Each row was made from one path, in order. Every step used is in the known rows, and no mark comes twice. Write each row's path.
Known rows
r-x-m: [-22 -35 -12  24 -20   6  38  39 -17  14  17  -4 -46  -9  33  -8  41 -29
  32  13  10 -12  22  19 -38 -44 -31   0 -24 -25  10   6   0 -14  -3 -74
  33]
h-x-m-c-n-u-l-y: [ 14 -26  37  11  -8   0 -12   9  73  47 -24  41 -25 -35  -4  46  -8  -5
  11  42 -19  30   7   0 -10   8 -37  24  -6 -48 -48 -37 -43  37  38 -11
 -10]
l-v-h: [ 31  -6  12 -12 -12  61  35  -8  38  -4  35  18  35   0  -5 -33 -17  19
 -20  20  12  24  17 -22 -17  24 -21  21  -2  32 -21  32  40  22  39   3
 -30]
z-u: [ 21 -15  17  13   1 -22  -3   3 -22   9  30   7  -8  -2   7  -7  33  -1
 -10  11  22 -16 -15  17  22   7  -9 -37  15 -51   4  -1   3   0  50 -11
  15]
t-n-u-l-v-h: [ 50 -15  30 -16 -42  53  16  -2  67  13  51  39  32 -14   6  -5 -11  20
 -24  31  12  13  25 -14 -20  34 -26  15  -2  45  11  19  31  54  64  -6
 -26]
u-z: [ -6  -9 -23  10   7   9 -15  23  16 -25  16  11 -20 -19  11   6  13 -55
 -16 -10 -35  10  -9   7   4  16 -22 -20  -4  22  45  20   9  13  16  16
  13]
n-u: [ 42 -15  40  -1  -7 -23  23  -6  20   9   5  23 -32 -30 -13 -35  -9 -28
  -7   4   4  -4  20  -7   8  31  -8 -19   2 -28  -9 -21  18  15  19   8
 -30]
z-u-l-v: [ 26  -6  24 -23  -8  22  10   3   8  19  68  40  -8   3  29   3  12 -13
 -40  39   2   6  -2  23  11 -17 -13  20  19  14 -32  17 -20  10  65 -13
  39]
t-n-c-m-x: [ 42 -41  21  24 -35   5  14  10  15  15  16  10 -59  40  -8  37  38   5
   8   0  20   7  33  37  26   8 -54  -4   7  -2 -30 -16 -36  23 -24  -1
  15]
p-w: [-10 -25 -15 -15  27   5  -8   3 -12  22  19  18  26   4   6  25 -11 -21
  14 -32 -24  15  14  23  19   1 -20  13 -19  -9  -6   1  36 -47 -12  68
   7]
s-g-x-m-c-w-p: [-25 -60   3 -30   1 -16 -31  34  -9  12 -54  26   1 -23  24  -7  12 -46
  40 -26  16   9  37  15 -26  39 -37  -3 -59 -43  11  14 -18   1 -22  11
  26]
z-u-l-v-h: [ 31 -11  17 -21 -21  54  18  -7  31  13  59  32  36  -8  12  -3  -6  24
 -36  32  21   2   9 -15 -10  27 -26  12   7  32   8  38  17  31  82 -20
 -11]
y-l-u-z: [ -2  -5  13  31 -10  38   8   2  52 -19  33  32 -39 -22  18  14  18 -40
 -25  -6 -47  30  -1   2  10  33 -10 -35  16  12  16   2  10  14  24  14
  -4]
z-u-l-v-h-x: [ 33 -43  36  -8 -16  20  27  20  26  44  58  42  -9  -2  19  -9 -15  39
 -18  48  -1  14   1   9 -32  -8 -33   3  22 -22  -5  29  10  36  61 -24
  21]
f-x-m: [-15 -58 -18  26   9 -18  35  29 -13  13  -9  -2 -27 -14  38   1  19 -37
  47  17   9 -21  -2  12 -26 -34   8 -13 -11  20  19  -5  -6  -6  13 -55
  38]
s-g: [-16  -9   0 -26  17  -1   0  26 -10   6 -17 -13  27 -15  -1  19 -16  18
  13  -7  30   6 -16  -3   3  42  13   5  -5  33  -4  -7  -3   0 -29 -20
  37]
l-v-h-x-f: [ 42 -40  23  21 -17  24  28  35  26   5  41  14 -43  -5  20 -81   0  28
  13   7 -48  33   9  23 -50  -3 -32  17 -28 -42 -43  14  32  38  50 -37
  -7]
m-c: [-17   0  -5  -2   7 -23   9  18  10  -3 -10  15  36  15 -40  10  24 -12
   9  -5  16  12  -5 -35  27  -9 -41   2 -13 -19   0 -30 -13   1 -14   0
  -9]
r-x-g: [-53  -6  23  21 -33   4  37  23 -38  -4  44 -27  -3 -54  13 -12  13   2
  11 -34  -4  23  21  22 -23 -16 -12 -14 -28   0 -21  27 -15 -18 -14 -74
  41]
l-v: [ 24   3  17 -12   4  30  32   3  16  -1  36  24  -6  15   6 -34  -1 -17
 -21  26 -11  29   5  16   5 -22  -7  29   8  16 -72   5  11  -2  13  15
  13]
z-u-l-v-h-x-g: [ -1 -34  58   0 -23  17  22  27   7  22  70  19  -9 -60  27 -20 -17  44
  -5  21  -1  17   8  24 -38   9 -23  -9  -8   0 -25  54  -4  20  59 -59
  33]
y-l: [  4   2  21   7 -19  39   5 -18  26   7  10  -6  -4 -11   0  37  16  27
  -9  -2 -22   2  15 -21   3  -6  16   4  20  32  21 -20  -5  -9  -4  -6
  12]
m-x-f: [ 16 -36   5  21 -23  -1  35  12  -5 -35  32 -13 -72  -6  -2 -60  24 -18
  30 -27 -43  20   8  35  -2  -1 -16  11 -24 -32 -48  -5 -10  -1  21 -37
   8]
s-g-x-h: [ -5 -22 -34 -29   4  19  28  44  -3 -22 -15  11  73 -47 -17   4 -39   5
  28   0  14  -2 -30  10 -33  18 -54 -22 -32  63  27  26   3 -31   5 -33
  25]
g-x-r: [-15 -15   2  14 -15  34  13  -5 -26 -30  14  -9   6 -46  47 -26  33  -6
  45 -38 -27 -10  16  22 -30 -24  -1 -24 -24  -1  -3  31 -18 -34  -2 -11
  23]
c-m: [  6 -13   1   1   5  38 -31  14 -11  18 -14  -9 -27  35  36  48  30  11
 -14 -11  14 -15  29  12  -9  -7 -36 -15   4  12  -7  17  -8  40 -15   1
   0]
z-u-l-y: [  2   7  26   8   4  21 -22 -17  17  37  12  10  36 -14   5  37  -9  11
 -28  25  -1  28  -8   0   8  13  -1   5  10 -40 -26   4 -41  15  70  -9
  16]
v-l-u-z: [-14  -5  -2   8   4  41   3   7  52 -16  38  41 -27 -24  16   5  -1 -23
 -28  -2 -35  26 -11  13  -8  46 -22 -47  10   3  26  15  -3  33  25 -15
 -23]
c-n: [  6  -8 -22   3 -27   4 -40  -6  34 -14 -25   5 -47 -16  11  59  26  23
  18  -4 -21 -18 -19  33   8   7  -5   9   6  22 -23 -33 -19  17 -10  21
 -19]
h-x-g: [-23 -24  44  16  -8 -15  14  30 -10  11  23  -2 -30 -53  15 -20 -16  27
  22  -3 -20  20   4  30 -34  -8  -5 -13 -15 -16 -36  26 -10   1  -6 -42
  35]
n-u-l-v-h-x: [ 44 -42  48 -15 -20  20  39  13  49  45  46  50 -22 -16   8 -22 -38  24
 -17  44 -10  22  20  -4 -38   6 -33  14  16 -12 -14  18  18  42  44 -11
  -3]
s-g-x-m: [-23 -48   1 -15   8   2  24  39 -17   1  -8   9  -7 -36  32   6   3 -20
  68  15  18 -21   9  26 -46   7 -13 -17 -26  30   4  17  -1 -26  -9 -46
  38]
s-g-x-r: [-27 -20   1  -2  -4  35  13  15 -34 -29   4 -18  24 -58  46 -14  23   6
  55 -41  -8  -4   7  20 -30   0   7 -21 -27  20  -7  25 -19 -35 -22 -24
  46]
f-x-m-c-n-t: [ 24 -60 -23  19 -19 -26 -17  31  47 -19 -38  23 -28 -53   7  82  35 -10
  17  -4 -15  20 -33  19   9  -9 -33 -10 -10  21 -19 -41 -29  -2  27 -17
 -15]
g-s: [ -5  -6  18  -8 -16 -27 -19   1   6 -13  -2  26  28 -11 -21 -14 -14 -18
  30  26  -2 -15   8 -11  -8 -18 -16 -12   8   0 -35   7  -8   3  22 -54
 -17]
l-v-h-x-g: [ -6 -26  52   7 -15  23  37  25  14   8  46   9  -7 -53  11 -42 -28  40
   8  11 -11  36  15  16 -45   5 -17   3 -16   6 -50  46  14  13  20 -41
  15]
z-u-l-v-h-x-m: [ 27 -63  24   5  -8  19  23  41  26  40  43  41 -53 -16  46 -13  10  11
  16  69  12 -19  11  21 -54 -15 -45   5  -4 -28   7  34  11  25  71 -65
  25]
r-x-m-c-w: [-20 -61 -18   4   1  -2  10  30 -11  19 -12  34 -36  19  -8  30  54 -36
  13 -14  15  28  34   4   0   1 -69   4 -15 -56  44   3 -15 -20 -14   0
  12]

Write each row's path
[-30  -5  39   0 -23 -24 -15  10  -8 -26  14  13  30 -58 -14 -27 -18  -8
  39  10  -4  -6  14   1 -20  -5 -13 -19 -12  14 -56  29 -13  -5  24 -83
  -7]	x-g-s
[-45 -28  15  22  -3 -20  34  14 -31  -5  20 -24  16 -60  17  -5 -10  -5
  26 -30  -4  14  -3  15 -12  -9  29 -27 -14  45 -14  13 -23 -10   0 -51
  47]	f-x-g
[-16 -43 -36  18 -16 -27 -10  27  35  -8 -37  15 -34 -11   3  66  57 -10
  56   3  -1 -23 -23  14  12 -20 -32   1 -12  19 -10 -60 -34  12 -13 -16
   0]	f-x-m-c-n
[-13 -41   4  13  13 -36  23  55  17  19 -12  30 -24   9 -13  -4  32 -18
  43  32  11   0   0 -12 -13 -36 -61   2 -21 -54  -1 -23  -9   3  -8 -39
  12]	h-x-m-c
[  8 -17 -35 -11  -8  16  29  27   2 -24  -5  18  55 -38 -15  -9 -28  -7
  20   3  -4  -5 -21  12 -34  -9 -64 -22 -30  42  29  30   4 -30  23 -18
   1]	g-x-h
[ -4 -19  -7  34 -36   5  28  31 -24  -9  39 -20 -39  -6  22 -50  41 -12
  16 -40 -42  22  14  26 -28 -27 -25  -1 -38 -46 -15  -7  -1   8  16 -66
  20]	r-x-f
[ 43 -26  -9   7 -29   2 -43   2  48 -25 -27  15 -37 -56  13  73  12  20
 -14  -7 -28  25 -29  34   6  16 -14  -4   2  20 -31 -16 -17   1  30  12
 -34]	c-n-t
[-20 -29 -32  17 -33 -15  -9  35  30  -9 -21  14 -46  -8   1  63  71  -5
  45   1  -1 -16  -9  17   5 -26 -58   9 -18  -7 -15 -53 -29   9 -22 -28
  -6]	r-x-m-c-n
[ 33 -36  43   1 -18  46  45  10  47  32  41  27 -10  -1   2 -12 -18  49
  -9  38 -23  34  17  -8 -37 -15 -19  17  23  -1 -21  13  26  23  20  -6
   9]	y-l-v-h-x
[  6   6  43  26 -20  35  30 -23  45   7  21  26 -22  -4   8   8   7  18
 -10   5 -16  22  10  -2   8  18  15 -21  24 -11 -39 -23   0   3  10  -2
 -21]	y-l-u
[-17 -21  -8   8  13 -21  13  38  14  -3 -16  20   2   6 -16   2  41 -28
  36  17  25  -9   3 -25   3 -17 -53   5 -30 -26   8 -22  -6  -3  -1 -35
  -6]	x-m-c
[-28 -45 -20  18  14 -40  37  41   0   7 -15  14  14   4 -10   9  37 -42
  47  10  22  -3  -6 -25   5 -36 -34 -11 -21  -2  16 -32 -19  -4  -5 -45
  22]	f-x-m-c
[ -9 -46  -2 -10   0 -14 -42  22   5  12 -49  27 -25  -6  23 -19  25 -48
  18 -16   6   6  38   7 -14  23 -42   9 -57 -71  13   8 -14  16  -4  17
   0]	x-m-c-w-p
[ -6  -5   1  26   3  11   4  15  34 -23  26  36 -36 -14  19 -11   8 -57
 -20  -3 -33  29 -12  18   8  36 -20 -39   3  -8   3  14  13  20  25  20
 -12]	l-u-z
[ -3 -39 -20  14 -17 -25 -21  38  47   0 -34  29 -64  -8   3  57  53  11
  51  22  -9 -17 -20  24  -2 -20 -53  13 -13 -18 -22 -52 -26  19 -16 -10
  -8]	h-x-m-c-n
[-35 -27 -14  17  -8 -21  40  49  -5   7   5  11   2   9 -13   4  58 -36
  36   5  21   2  13 -20  -3 -42 -66   0 -32 -39  10 -24 -14 -12 -15 -63
  17]	r-x-m-c
[ -7 -45   2  13   5 -17  26  49  29  18  -8  29  -1   2 -18  -7  21   2
  41  33  22   0   7 -30 -24 -16 -69   2 -26 -43  17 -10   7  16   7 -43
 -10]	v-h-x-m-c
[ 23 -37  14  28 -10 -16   5  39   3   7  18   4 -66  -5  23 -59  12  14
  26  -7 -55  18  -2  36 -39 -19 -20   4 -27 -64 -29  -5   6  25  25 -39
  13]	h-x-f
[ 14   4  13 -29 -10  36  12   3  22  14  49  35  -1   6  24   7  -9 -14
 -34  31 -13  16   7  13  -2 -23  -8  43  10  47 -36  18 -21   9  34  -4
  28]	u-l-v
[-13  18  21  -3  20  66  -3 -26  49  23  -3  -1  49 -14 -21  18 -33  48
 -19  16 -18  49   3 -11 -21  21   3   5   7 -27 -34  -4 -32  21  18 -23
 -23]	v-l-y
[ 46 -10  14  13  -5  15 -31  13   7  42 -17  14 -28  35  17  38  21  22
 -21  -3  30 -13  34   6   7  23 -59  -3  -4  -1  -2  -6 -25  40  -6   6
 -18]	n-c-m
[ 20  -3   9 -28 -22  66  17 -10  42   8  44  26  39  -6   9  -2 -22  24
 -31  25  10  13  16 -25 -21  22 -24  30   0  57   5  40  14  32  55 -14
 -19]	u-l-v-h
[-26 -32  -3   0   3 -24  28  35   0  -6  -6  28  18  -4 -15   5  35 -38
  56  11  16 -10  10 -14 -11 -23 -56 -14 -33 -12   7 -11 -14 -21  -5 -27
   3]	g-x-m-c
[ -7 -24 -29  10 -16 -13 -29  27  46 -16 -38  21 -43 -11  -2  60  60   0
  46  10  -1 -24 -17  13  11  -6 -49  14 -20   1 -17 -51 -25  13 -11  -9
 -23]	x-m-c-n
[  1 -26  12  31  -7  21   4  20  -7  -3   9  -7 -41 -30  50 -34  30  20
  28  -9 -30   1   4  24 -33 -41  -6  -2 -11 -54 -12  15 -14  -5  -5 -26
  36]	h-x-r
[ -9   9  24  -1  -2  43  22 -18  47   9  29  37  -8  -7   4  -3 -20  39
 -15   9  -2  19   1   9 -14  36   2 -35  19 -25 -22  -3 -15  28  12 -40
 -46]	v-l-u
[ 25 -50  -8   5 -28 -13 -24  27  48 -27 -31  35 -26 -63   5  76  31  -5
  24  -3 -20  16 -20  29  -4   2 -51 -14 -18  15 -28 -23 -25 -16  25  -3
 -32]	g-x-m-c-n-t
[  3 -33  57  20 -54 -25 -13  20  11 -13  25  24  -5 -28 -20  -3  12  -1
  49  12  12  -2  34  27  -4   2 -49 -22 -12  12 -72  13 -37  15   9 -83
   3]	t-n-c-m-x-g-s
[-12 -40   3   2  -4   1  23  23 -10  -3   1  17 -26 -26  30  -7  14 -31
  57  16   0 -27  18  27 -47 -21 -20 -20 -24   8   6  23   1 -27  10 -32
  15]	g-x-m
[  47  -34  -27    7  -16   26   30   30   20   -9   -6   16  -17    1
  -28    5   -5    1   -4    8   22   -2   -1   16    3   10 -103    3
  -20   23    0   13  -24    0   12  -31   -3]	n-c-m-x-h
[  5 -53  10  19   8 -12  16  46   8  27  -4  19 -74 -10  35 -13  10  -5
  43  45  -6 -16   7  28 -50 -36 -24   3 -11 -43  -4   6   5   3   8 -47
  27]	h-x-m
